Each row comes from the steps of one path. Every step used is in the known rows, and no mark comes twice. Write the path behind each row, first mark first.
Known rows:
gireb/kuveg: [ 12.4  -7.5 -10.0  -5.5  -0.4  -0.2  -6.5  -3.8 -15.1   3.9  -8.5   8.3
 -12.8  16.7 -10.6  -2.0  -3.7  11.6  17.7   7.0  -1.4  -6.8]
kevi/kuveg/bubab: [ 16.6  24.9 -20.9 -13.8  -0.7  18.2 -33.8 -18.5  -0.3   4.0  -8.4   5.5
   0.0  10.2 -12.5   1.9  -4.5  -8.0   0.3   5.3  19.5  -4.1]
vofo/gupe: [ 17.6   3.8 -12.7  11.4  -1.1  11.7  -0.3   4.9  -4.7  13.7 -15.7   7.4
 -31.8   6.0  -2.7   6.3 -15.5 -20.2   3.7  -2.5  10.4  10.9]
kevi/gupe/vofo: [  5.5   5.1 -10.7  -1.7  14.1  26.2  -3.3 -13.7 -18.2  12.0 -22.9  -7.0
 -10.6   6.6 -13.3 -16.4 -12.3  21.4 -11.4   4.4  21.0 -16.9]
laba/dinod/vofo/gupe/kevi/kuveg/bubab: [  4.3   5.1 -11.7   9.3  10.0   8.6  -7.6  16.0 -15.7   5.8 -20.7  13.8
   1.1  10.3 -12.0   0.1 -16.2 -22.5  -8.3  19.8  45.0  36.4]
bubab/gupe/vofo/dinod/laba: [ -7.7 -20.8   0.4  12.5  20.9  17.6  16.0   9.6  -7.9  -5.5 -32.3  10.8
   2.8  -4.1   6.6 -12.0 -23.2 -17.5 -26.6  34.3 -11.0  29.6]
vofo/gupe/kevi: [  8.2   3.9   0.8  10.2   4.5  14.9  -2.5   4.3 -14.5  19.0 -19.4   5.7
 -20.0  22.9   6.0   2.6 -15.1 -27.7  -1.6  -8.2  35.9  15.8]
dinod/vofo/gupe/kevi/kuveg/gireb: [ 20.1   9.4  -8.0  -1.7   4.0  10.7   0.1  -7.2 -18.4  22.5 -17.4  -3.8
 -13.5  21.7   2.6  -0.5 -12.8 -23.7  -1.7  -7.6  41.3  27.9]
gireb/kuveg/vofo/dinod: [  2.6  -2.1 -12.1 -17.0   4.5  14.7 -14.4   6.1 -27.3  -6.2 -15.6   7.2
   3.1  11.7   0.4   4.7   4.9   5.1   0.4  -5.0  -8.9  17.2]
laba/dinod/vofo/gupe: [  7.1 -18.6 -12.7  24.6  10.0 -11.6  25.6  24.1 -10.3   0.6 -23.2  16.6
 -21.7  -5.9 -21.7  -0.1 -20.1 -11.6   3.9  25.7   5.7  33.7]
kevi/gupe/vofo/dinod/laba: [-10.6 -13.3  -6.7   4.2  22.8  27.8  11.6   2.3  -9.2  -5.9 -31.4  -1.5
  20.2  -4.0   2.7 -11.9 -12.2  -3.2 -22.7  28.1  -9.0   7.5]
vofo/dinod/laba: [ -6.4 -17.7  -6.5   6.9  12.7   1.4  13.5   5.5   4.3 -14.0 -23.1  12.8
  19.1   0.0   1.1   3.1  -7.9 -28.5  -4.6  29.3 -25.1  22.0]
bubab/gupe/kevi: [  4.7   1.2   6.4   7.4  12.7  10.4   4.3  -1.1  -8.1  18.2 -22.7  11.8
 -27.8  26.0  -0.6  -5.4 -17.7 -14.0 -14.4   1.6  40.0   6.8]
bubab/gupe/kevi/kuveg/vofo: [  9.9  20.7  -1.5 -16.0  16.8  29.5 -21.2  -5.4 -29.9  19.8 -23.2   8.5
 -18.4  25.5  -4.6  -3.8 -10.5  -1.0 -23.9 -19.7  57.9  13.6]
kevi/gupe/vofo/dinod: [ -9.3   3.3  -9.2   0.5   8.7  28.7   2.3  -2.0 -17.7   4.3 -25.4  -8.3
  -3.5   2.6   1.6  -9.5 -11.2   8.7 -21.3   9.9   1.3  -1.4]
kuveg/kevi/gupe/vofo/dinod: [  8.0  11.0  -6.1  -7.7  15.6  35.0   0.8   1.2 -15.7   7.6 -26.2 -11.5
  14.8  16.5   6.0 -11.0 -13.1  -2.6 -20.1   3.7  -3.5  -0.7]
kuveg/gireb: [ 21.5   9.4  -6.8  -8.8  -3.8   3.5  -3.5 -20.0   8.8   8.9 -16.2  -1.0
  -3.2  14.7 -12.9   1.1  -1.0 -13.2   6.8   0.1  -0.6  -0.5]
kuveg/kevi/gupe: [ 27.6  17.1 -12.3  -8.1  13.6  23.3   0.7  -3.8  -1.1  15.2 -18.5  -0.9
  -1.6  21.6  -8.2  -1.3  -8.7  -3.4  -4.3  -6.8  11.8 -18.5]
bubab/gupe: [ 13.3   1.3  -7.0   8.1   6.0   8.0   4.8   0.0   0.6  12.1 -19.2  14.3
 -38.1   9.1  -9.7  -1.4 -18.2  -6.0  -7.9   7.1  13.6   3.1]
kevi/kuveg/gireb: [ 23.9  22.2 -11.2 -18.0  -8.1  10.4 -16.1 -23.0  -0.6  13.0 -12.3  -5.4
  -4.2  15.4 -12.7   2.7  -1.6  -6.3   4.1  -3.7   5.8  -0.8]
laba/dinod/vofo: [ -0.5 -21.2  -9.0  14.5  16.0 -21.4  24.7   9.9  -9.5  -9.2 -23.3  14.2
  -0.3  -2.1 -33.9  -8.3 -13.6   4.8   5.8  34.2   2.8  21.3]
gupe/kevi/kuveg: [  2.9  12.9  -0.6  -9.0   6.5  11.7 -14.4 -12.5 -22.7  13.7 -14.8  -0.1
  -1.2  27.3  -4.8  -4.1  -8.6  -4.0  -2.9  -3.8  37.8   0.5]

Write each row's path:
[ -7.7  18.0  -2.5 -20.9  10.0  24.4 -22.4  -3.2 -34.2   3.3 -22.8  -0.6
  15.3  22.5   6.2   2.2   1.3 -11.8 -19.1 -15.9  30.6  23.5] | gupe/kevi/kuveg/vofo/dinod
[ 10.7  16.3  -4.5   0.8   1.1  21.8 -13.3   1.5 -22.1  23.5 -15.0   1.7
 -20.5  23.8   7.3   3.7 -15.1 -20.5  -5.7 -13.3  41.3  14.2] | vofo/gupe/kevi/kuveg
[  0.4 -19.4  -9.8 -12.3  16.4  12.7  -5.7   8.6 -18.8 -16.9 -21.0  13.9
  27.5   5.0   0.1   1.9   3.8  -5.4  -0.1  12.3 -19.5  25.3] | gireb/kuveg/vofo/dinod/laba
[ 14.7   2.8  -4.4  -9.5   7.3  25.0 -20.2   7.9 -38.4  16.7 -16.9   7.8
 -12.9  27.2   4.5   1.4  -3.1  -5.3   2.4 -25.0  41.2  19.7] | gireb/kuveg/vofo/gupe/kevi
[ 15.5 -10.6 -19.6  19.6  10.5  -1.9  16.1   6.4 -12.2   8.3 -17.5  10.7
 -31.5  -0.5  -6.8  -0.6 -19.6 -13.1   8.1   8.7  17.5  21.8] | dinod/vofo/gupe
[ 14.5  27.8 -11.0  -4.4  -0.8  32.2 -33.1  -5.6 -10.9  18.6 -13.2   4.9
 -10.0  22.0   8.3   6.1 -11.2 -31.8  -7.8  -9.0  48.5  12.7] | vofo/gupe/kevi/kuveg/bubab
[ 17.7  12.3 -14.0   2.6   5.0  18.2 -14.2  -5.1  13.8   7.9 -15.5  18.6
 -26.2   8.5  -8.6   2.0 -14.4 -16.9 -10.3  10.5  21.8   1.9] | kuveg/bubab/gupe
[  6.0  -5.5  -4.8  -4.7  28.1  33.1   9.9   5.0  -9.0  -2.2 -32.4  -5.1
  39.1   9.6   6.5 -12.5 -13.9 -14.7 -22.9  21.6 -13.9   8.4] | kuveg/kevi/gupe/vofo/dinod/laba
[ 22.5  23.9  -2.1  -9.6  -8.2  23.7 -16.3  -8.7  -9.6  27.7 -16.4  -6.4
 -13.4  27.8   8.0   5.9  -7.3 -30.1  -5.2 -17.6  35.2  16.2] | vofo/gupe/kevi/kuveg/gireb
[-10.9 -21.6  -1.0   5.1  20.0   9.9   9.1   0.6 -11.3 -13.0 -29.0   3.3
  28.7  -3.3   1.2 -13.3 -13.8 -15.6 -13.0  33.8 -17.8  24.6] | gupe/vofo/dinod/laba
[ 19.8  26.1 -18.9  -6.6   2.2  24.3 -26.1  -9.4   4.4  11.8 -11.2  14.2
 -26.7   9.1  -8.0   3.3 -14.5  -8.7 -13.4   7.3  26.7   0.8] | kevi/kuveg/bubab/gupe
[  9.2  13.1  -0.7   1.2  10.8  20.2 -15.2  -5.9   4.6  13.5 -19.8  15.3
 -15.8  25.0   0.5  -2.1 -14.9 -23.8 -16.0   5.3  46.2   5.8] | kuveg/bubab/gupe/kevi
[ 12.0   1.4  -1.4   4.0   1.6   1.3   8.1  10.8 -15.7  14.6 -23.8   2.4
  -2.9  15.0 -11.8   0.1 -12.9 -20.4  -5.1  11.4  31.1  39.5] | laba/dinod/vofo/gupe/kevi/kuveg/gireb
[ -5.2   2.0  -0.1 -10.3  24.9  29.3  -6.8   9.3 -20.5   1.6 -31.0  14.3
  11.7  14.1  11.5   0.9 -10.0 -25.0 -35.4   3.0  26.6  37.7] | bubab/gupe/kevi/kuveg/vofo/dinod/laba
[ -1.1   3.1 -11.8  -2.2  15.3  35.1 -16.3   0.5  -2.6  -4.7 -25.3  10.1
  14.4  -4.2   7.7  -8.6 -20.0 -20.2 -32.1  34.5   1.7  27.5] | kevi/kuveg/bubab/gupe/vofo/dinod/laba
[  0.3  -6.5  -3.7  14.9  11.4  -1.1  11.5  21.2 -29.0  10.0 -23.3   9.4
 -10.8  11.4 -12.5  -3.5 -20.3 -14.1  -6.2  16.0  37.2  37.2] | laba/dinod/vofo/gupe/kevi/kuveg
[ 23.1  13.0  -8.2 -10.3  19.5  31.9  -3.5  -9.8 -16.8  15.7 -24.4 -10.8
   7.7  20.4  -9.0 -17.7 -13.7   9.5 -12.2  -2.2  16.6 -14.6] | kuveg/kevi/gupe/vofo
[ -3.0 -10.0  -7.5   6.7  19.0  26.7  -4.7   5.0   7.0  -9.2 -29.5  14.7
  13.7  -5.6   7.8  -9.8 -19.9 -26.6 -29.7  38.7  -3.5  28.2] | kuveg/bubab/gupe/vofo/dinod/laba
[ 11.4   5.1  -2.5  -5.0   6.9  19.6 -21.2  -1.0  -6.4  12.7 -12.2  16.8
 -16.9  31.5   2.6  -2.9 -10.9  -8.3  -5.8   5.7  38.7   1.1] | gireb/kuveg/bubab/gupe/kevi
[ 24.4  23.7 -21.6 -11.5   2.7  30.4 -25.2  -0.5 -26.0  16.5 -16.2   4.2
 -22.6   5.7  -5.4   7.4  -7.4  -5.1  -7.1 -25.0  28.5  18.9] | kevi/kuveg/vofo/gupe
[ 15.1  22.1 -14.8  -9.3   7.6  33.8 -31.5 -14.3 -10.6  13.6 -17.5   5.4
 -18.3   6.6  -6.7 -13.3 -20.6   3.0 -21.8  11.4  32.2   3.5] | kevi/kuveg/bubab/gupe/vofo
[ 12.7  12.4 -17.3   4.1  11.6  17.4 -16.8  -2.8 -16.9  13.2 -14.1   7.3
  -9.2  16.0   3.0  -1.0 -15.7 -26.9  -4.5   1.9  55.3  23.7] | dinod/vofo/gupe/kevi/kuveg/bubab
